Each row was made from one small tree. The marks that hang from a mark follow it in brackets, in the order of their numbers. Every link used is in the known rows. Write each row's tree.
Known rows:
j_783{j_947}: [ 16.2  -1.7  -6.8  24.3 -12.6  -8.3  -9.2 -12.2   2.7   8.2  -0.8  -5.8
  -5.7 -15.5  -5.0 -10.0 -38.6  -1.6  -1.4  -5.8  10.9   3.2 -18.8   6.4
  11.9]
j_555{j_760{j_783{j_556{j_125{j_544}} j_947{j_785{j_948}}}}}: [ 21.7   0.1   3.5   5.7  10.2 -45.9 -12.6 -37.1 -20.4  -3.3  15.2 -60.6
 -45.7 -55.2 -67.1  18.3 -43.3  12.0 -31.0  43.1  44.0   5.7  -3.4  -8.7
  10.4]
j_556{j_125{j_544 j_948}}: [-18.1 -14.7  -3.2  17.5  12.1  -8.1   8.9 -18.1 -17.8 -13.2  12.2 -10.7
   2.1 -33.9 -64.1  23.7   2.3  24.7 -45.7  18.6  15.5   8.1  33.3  20.8
  17.9]
j_785{j_947{j_783{j_556{j_125{j_544}} j_760{j_555}}} j_948}: [ 11.0  -0.6  15.1  26.0   4.2 -65.7   7.1 -75.6 -27.5  21.5  49.4 -38.5
 -56.6 -55.3 -66.8  15.9 -23.3  20.0 -76.7  47.5   5.1  36.7 -19.1   2.2
  -7.4]
j_760{j_555 j_783{j_556{j_125{j_948{j_785}}} j_947}}: [ 12.4  12.0  19.1  23.5  49.8  13.8  -7.1 -27.4 -15.3 -33.8   1.6 -70.4
 -20.9 -78.6 -31.9  32.7 -59.4  31.6 -39.8  51.2  46.6  23.3 -13.0  -2.5
  13.1]
j_948{j_785{j_947}}: [ -8.1  -0.4   1.0   6.2 -10.1  -9.4 -10.6  16.2   2.8  20.5 -14.8   1.6
  -6.5 -24.1   4.2   2.1 -24.0 -10.1  -7.9  22.9 -33.7  11.1 -18.9  -3.0
  15.7]
j_783{j_556{j_125} j_760 j_947}: [ 37.3  13.9  23.6  16.3  -1.2 -38.6 -17.9 -31.1 -43.9   1.0  -7.2 -45.3
 -28.8 -35.1 -41.4  -5.2 -49.9   2.3 -49.1  15.2  33.6  24.9 -29.2   4.4
 -35.0]
j_125{j_556{j_783{j_947{j_785}}} j_948}: [-24.7   5.2  -5.1 -10.7  41.1 -13.5 -39.9 -50.7 -29.8 -39.3   3.0 -12.6
  -0.2 -74.4 -38.9  14.8 -22.7  -3.4 -31.1  10.6  39.2  50.5 -22.0  20.8
  35.8]
j_783{j_556 j_947}: [ 26.4  16.1  13.5  22.1   2.6 -19.8 -23.7 -28.6 -16.0  -1.8   0.7 -16.4
 -10.6 -36.9 -14.4 -22.1 -50.2  -0.5 -34.3  -9.3  12.5  22.4 -36.6  10.7
   6.8]
j_785{j_948}: [-13.7  -8.4  -3.8  15.2  -1.0 -14.5  11.8 -14.7  -3.5  19.0  28.7  20.5
  -8.3  -5.0 -30.7   6.4  15.0   6.4  -4.8  18.3  -5.7   8.1   4.3  17.2
   0.9]
j_760{j_555 j_783}: [  9.7  -2.6  11.3   2.7  34.0  15.6  14.4 -17.6  13.9 -22.7   5.0 -55.0
 -23.0 -16.7  21.0  24.5 -18.4  16.7   3.0  27.9  33.9 -12.3   4.7 -25.1
   4.3]
j_544{j_125}: [-10.3 -12.9  -6.4  16.2  -6.7  -3.3   1.3   8.0  -7.9  19.9  28.8  -3.8
   9.3 -19.3 -24.5  12.4 -19.1   7.0   0.9 -18.9   7.6   5.0  -0.7  -5.7
  -4.4]
j_948{j_785{j_947{j_783{j_556{j_125{j_544}} j_760{j_555}}}}}: [ 12.2   3.0  13.0   1.4  12.6 -31.8  -4.5 -24.0 -20.4  -3.9  -7.8 -57.4
 -39.8 -60.4 -28.5  22.5 -43.3  15.6 -65.6  51.0 -10.4  29.8 -24.6 -19.2
  -1.7]
j_556{j_783{j_760}}: [ 18.6  -4.2  19.3 -26.8  10.8 -37.0 -15.6 -29.8 -25.0  -9.1 -15.5 -24.6
 -28.8  -5.1  -2.5  23.0   0.4 -13.6  -8.2  26.5  23.7  16.2 -12.1 -19.5
 -25.0]
j_125{j_544 j_556{j_783{j_760 j_947{j_785}}}}: [  3.7 -16.0   6.1 -17.9  28.8 -52.6 -33.5 -54.5 -32.7 -30.6 -27.9 -50.1
 -33.4 -65.8 -21.9   8.2 -42.8  -8.8 -59.0   9.9  27.4  26.4 -24.7  -7.8
  19.7]
j_555{j_760{j_783{j_556{j_125{j_544 j_948{j_785}}} j_947}}}: [ 17.6  -1.3  16.2  14.7  18.4 -32.4  -2.7 -16.4 -17.5 -29.1  -4.2 -66.5
 -32.5 -62.3 -58.6  37.3 -52.8   4.7 -34.7  37.8  34.5  18.6  -3.1  -6.1
  21.4]
j_760{j_783}: [  4.5  -2.2  17.6  -9.1  20.9  -2.9  -5.9 -21.7  10.2 -13.5  12.3 -27.3
 -25.5 -15.1   4.4  11.3 -14.5  -3.3  10.8   6.1  27.6  -5.2  -4.9 -14.2
   4.3]
j_125{j_544 j_556{j_783{j_760{j_555} j_947}}}: [ 18.2 -21.9  14.8   7.9  36.2 -46.1  -9.4 -55.4 -27.9 -35.4 -20.2 -64.4
 -33.4 -59.6  -7.8  26.3 -44.4  -0.8 -69.1  10.9  32.0  26.2 -13.4  -9.8
  15.5]
j_785{j_947{j_783}}: [  4.5   7.6  -1.9   1.6 -13.2 -25.7 -17.5 -40.1   8.5  18.5  37.8   1.7
 -26.6 -23.0 -10.9  -3.9 -19.0  -8.4  -5.1  -2.9  -4.1  22.2 -30.2  -3.7
  13.7]
j_948{j_785{j_947{j_783{j_556{j_125} j_760{j_555}}}}}: [ 12.0  17.0  13.5  -5.0  12.1 -19.4 -10.5 -16.5 -22.1  -0.7  -2.3 -49.8
 -33.4 -50.7 -21.0  22.8 -36.4  10.7 -43.0  52.3  -5.1  35.7 -34.0 -19.0
 -16.7]
j_948{j_785{j_947{j_783{j_556{j_125}}}}}: [  0.3  19.5   8.6 -11.5  10.4 -14.0 -36.1 -16.8 -15.3   7.0  13.3 -11.9
 -20.6 -58.2 -32.7  12.1 -31.4   4.0 -33.4  25.9 -11.7  41.9 -34.2  -2.3
   2.0]
j_947{j_783{j_556{j_125} j_760{j_555}}}: [ 24.2  21.3  15.6 -14.2  25.9 -13.9  -0.4 -40.3 -30.0 -25.7  14.7 -59.2
 -35.0 -31.2 -30.4  22.6 -15.8  23.2 -42.1  33.9  33.7  32.6 -20.8 -19.2
 -39.1]

Write each row's tree:
[-52.5 -12.7  -1.8  15.3  26.7   4.9   3.4  12.1 -22.1 -17.1  21.9  -5.2
  23.6 -66.4 -47.6  33.5 -18.9   3.1 -24.4 -10.3  -2.2  44.3  -6.7  16.9
  21.3] : j_544{j_125{j_556 j_948{j_785}}}
[ 10.1 -16.3   6.0 -19.0  28.1 -22.7 -33.0 -35.4 -27.1  -8.5  -0.6 -16.7
 -15.4 -40.3 -41.4  38.3   0.2  16.6 -42.6  22.7  32.0  10.0  25.5  -5.2
   1.4] : j_556{j_125{j_544} j_783}
[ 35.0  13.1  21.7  21.0  42.2   3.3 -16.5 -41.2 -13.7 -20.6  13.3 -74.3
 -29.4 -59.6 -16.2  18.1 -60.4  27.9 -37.4  27.7  61.1   9.0 -12.4 -11.0
  -2.7] : j_760{j_555 j_783{j_556{j_125} j_947}}
[ 33.4  11.8  23.4  22.6  36.3  -2.5  -7.8 -42.8  -0.7 -23.0   7.2 -70.4
 -32.2 -49.9   7.6   4.6 -63.4  15.4 -27.9  19.0  45.2   7.6 -27.1 -15.5
   9.8] : j_760{j_555 j_783{j_556 j_947}}
[ -0.8  17.0  10.3 -10.5   4.9 -18.9 -28.1 -16.7  -4.2   4.6   8.3  -7.2
 -22.8 -49.2 -11.2   0.4 -33.9  -7.0 -25.2  18.0 -26.6  39.3 -47.2  -6.0
  13.8] : j_948{j_785{j_947{j_783{j_556}}}}
[ 19.0  14.6  -1.0  19.5  10.7 -25.7  -2.5 -33.7 -45.7   6.2  -5.5 -62.0
 -30.4 -50.0 -53.8  -0.1 -43.5  34.3 -56.4  69.4  34.3  19.7 -23.1  -0.4
 -28.4] : j_783{j_556{j_125} j_760{j_555} j_947{j_785{j_948}}}
[-12.1   2.3   0.3  -3.6  40.9 -21.2 -12.4 -50.1 -37.7 -46.8 -14.4 -53.5
 -14.3 -65.8 -27.1  24.8 -28.9   4.3 -41.8  38.9  46.0  44.7 -23.5   2.8
  15.3] : j_125{j_556{j_783{j_760{j_555} j_947{j_785}}} j_948}
[-16.0   1.5   7.1  25.2   6.0 -25.3  12.7 -20.4 -24.2   2.0  31.0 -43.8
 -16.4 -67.3 -48.4  29.4 -46.2  12.2 -39.5  31.2  -2.8  49.2 -37.2 -11.9
   1.8] : j_544{j_125{j_948{j_785{j_947{j_783{j_556 j_760{j_555}}}}}}}
[ -5.1  14.5  -3.2 -22.5  31.6 -17.6   2.7 -50.8 -34.4 -41.0   1.5 -71.9
 -33.2 -59.9 -60.3  15.3 -19.6  40.6 -64.5  62.7  32.7  30.6 -13.7 -16.0
  -5.4] : j_947{j_783{j_556{j_125{j_544 j_948}} j_760{j_555}} j_785}
[ -8.5   5.0  -4.2  -8.9  -6.6  -9.9 -17.5  -5.7  10.9  11.9   6.8   0.9
 -19.2 -34.2  -4.2   8.8 -25.6  -7.7  -1.2  20.8 -26.6  25.6 -33.9  -9.2
  18.5] : j_948{j_785{j_947{j_783}}}
[-42.6   1.6   8.0  14.5  22.2 -10.5  -5.7  -6.6 -15.7 -18.1   3.8   0.0
   7.2 -61.3 -26.3  14.3 -15.6 -13.5 -35.8   9.3 -21.2  48.8 -17.2  28.0
  38.7] : j_125{j_556 j_948{j_785{j_947}}}
[ 11.6  11.1  16.0  22.4  -2.3 -57.7   8.6 -68.4 -17.8  21.5  49.6 -26.1
 -52.8 -36.7 -37.6   3.8 -19.9   5.0 -45.5  40.2  -3.1  41.1 -41.3  -0.3
 -11.4] : j_785{j_947{j_783{j_556 j_760{j_555}}} j_948}
[ -7.1 -15.8   4.7  -7.2  32.5 -23.4 -20.5 -45.3 -31.1 -21.2   9.9 -12.6
  -7.7 -50.4 -66.6  45.5   6.6  20.5 -50.3  33.0  36.8  22.7  30.9  11.7
  16.5] : j_556{j_125{j_544 j_948} j_783}
[ 18.1  19.4  13.6 -10.0  30.6  -7.2 -46.6 -41.3 -19.4 -13.2   6.5 -53.8
 -30.9 -65.5 -35.1  -4.7 -58.8  15.3 -24.8  23.5  55.0  11.6 -27.3  -6.9
   2.1] : j_760{j_783{j_556{j_125} j_947{j_785}}}
[  3.4  -4.9 -12.1  16.4  22.7   5.5   3.6 -34.6  12.0  -2.8  11.8 -51.8
 -32.0 -42.9  -7.9  10.0 -44.1  28.5   2.6  54.1  40.7  -9.5 -13.2 -15.5
  20.6] : j_760{j_555 j_783{j_947{j_785{j_948}}}}
[ -7.7  -1.4 -25.6  15.1 -12.0 -10.2 -12.1 -19.4  -2.2  21.8   7.0   2.7
 -10.0 -28.4 -31.2 -15.4 -28.3  12.8  -1.0  28.4   6.3   4.2 -20.8  11.2
  18.2] : j_783{j_947{j_785{j_948}}}
[ -9.4   0.4  31.6  -5.4  49.3 -12.1 -13.3 -29.5 -20.0 -36.3   4.4 -47.7
 -25.8 -71.2 -51.4  28.9 -29.7  17.3 -51.7  34.7  25.7  22.3   2.3   2.5
  17.8] : j_760{j_783{j_556{j_125{j_544 j_948{j_785}}}}}
[ 12.4  -0.6   4.3  19.1  43.4 -12.5 -12.2 -56.4 -16.2 -11.6  15.1 -74.2
 -40.8 -81.0 -47.4  12.5 -57.9  44.8 -58.2  57.9  51.6   3.9  -4.6  -6.9
  18.0] : j_760{j_555 j_783{j_556{j_125{j_544}} j_947{j_785{j_948}}}}
[-12.5 -12.5  -2.5  15.3  10.0 -22.1  19.1 -24.2 -15.4 -11.6   3.3 -48.2
 -28.4 -55.1 -56.8  41.7 -22.9  26.1 -56.2  62.4   1.0  24.5   4.4  -4.7
  14.2] : j_556{j_125{j_544 j_948{j_785{j_947{j_783{j_760{j_555}}}}}}}
[ -8.5  -1.1  -5.8  17.3 -14.9 -39.6  -5.7 -55.4   5.8  36.8  65.8  22.9
 -33.3 -27.4 -41.1   3.3  -4.2  -2.3 -10.5  16.6 -11.4  30.7 -26.3  12.4
  14.5] : j_785{j_947{j_783} j_948}
[ 14.1  22.5   1.1  19.1  15.4 -13.1  -0.9 -30.1 -46.5 -20.0 -19.7 -75.2
 -17.2 -56.4 -51.6   0.4 -49.0  33.1 -57.6  62.5  43.3  24.4 -21.3   0.3
 -15.6] : j_783{j_556{j_125{j_948}} j_760{j_555} j_947{j_785}}
[ -6.2  -4.1   3.9 -15.2  25.9 -45.8 -33.0 -54.4 -38.4 -12.7  -1.1 -24.1
 -30.8 -55.9 -33.7  13.5 -22.9 -10.4 -32.0  25.5  32.5  42.3 -33.2   5.2
  -1.1] : j_125{j_556{j_783{j_760 j_947{j_785{j_948}}}}}
[ -6.0  -3.0  19.4   4.0  30.3 -40.9 -18.2 -59.4 -38.3 -38.0   3.2 -26.5
 -18.5 -56.3 -36.6  24.7 -24.9 -17.9 -39.0   7.6  39.9  55.8 -26.2  17.2
  11.1] : j_125{j_556{j_783{j_760 j_947}} j_948}
[ 19.4  13.4  29.1   1.3  47.1   4.7   0.9 -31.6  -3.0 -30.9   7.0 -64.9
 -26.4 -35.8  12.2  13.5 -29.8  16.8 -25.8  24.9  36.5   5.3  -9.5 -20.9
  -0.3] : j_760{j_555 j_783{j_556}}
[  5.8  -2.3  25.4  15.7  38.0 -18.5 -21.8 -40.4 -16.9 -28.0   3.8 -51.2
 -31.0 -86.5 -56.3  19.7 -64.4  17.2 -54.3  30.0  34.4  24.9 -14.5   7.6
  28.4] : j_760{j_783{j_556{j_125{j_544 j_948{j_785}}} j_947}}
[ 33.0  -6.8  12.9  -5.3  -1.0 -43.2 -24.8 -41.0 -22.2  -2.2 -16.1 -28.5
 -33.5 -18.8  -6.2  14.2 -33.5 -14.3  -9.9  21.3  33.2  18.0 -28.4 -14.3
 -15.5] : j_556{j_783{j_760 j_947}}
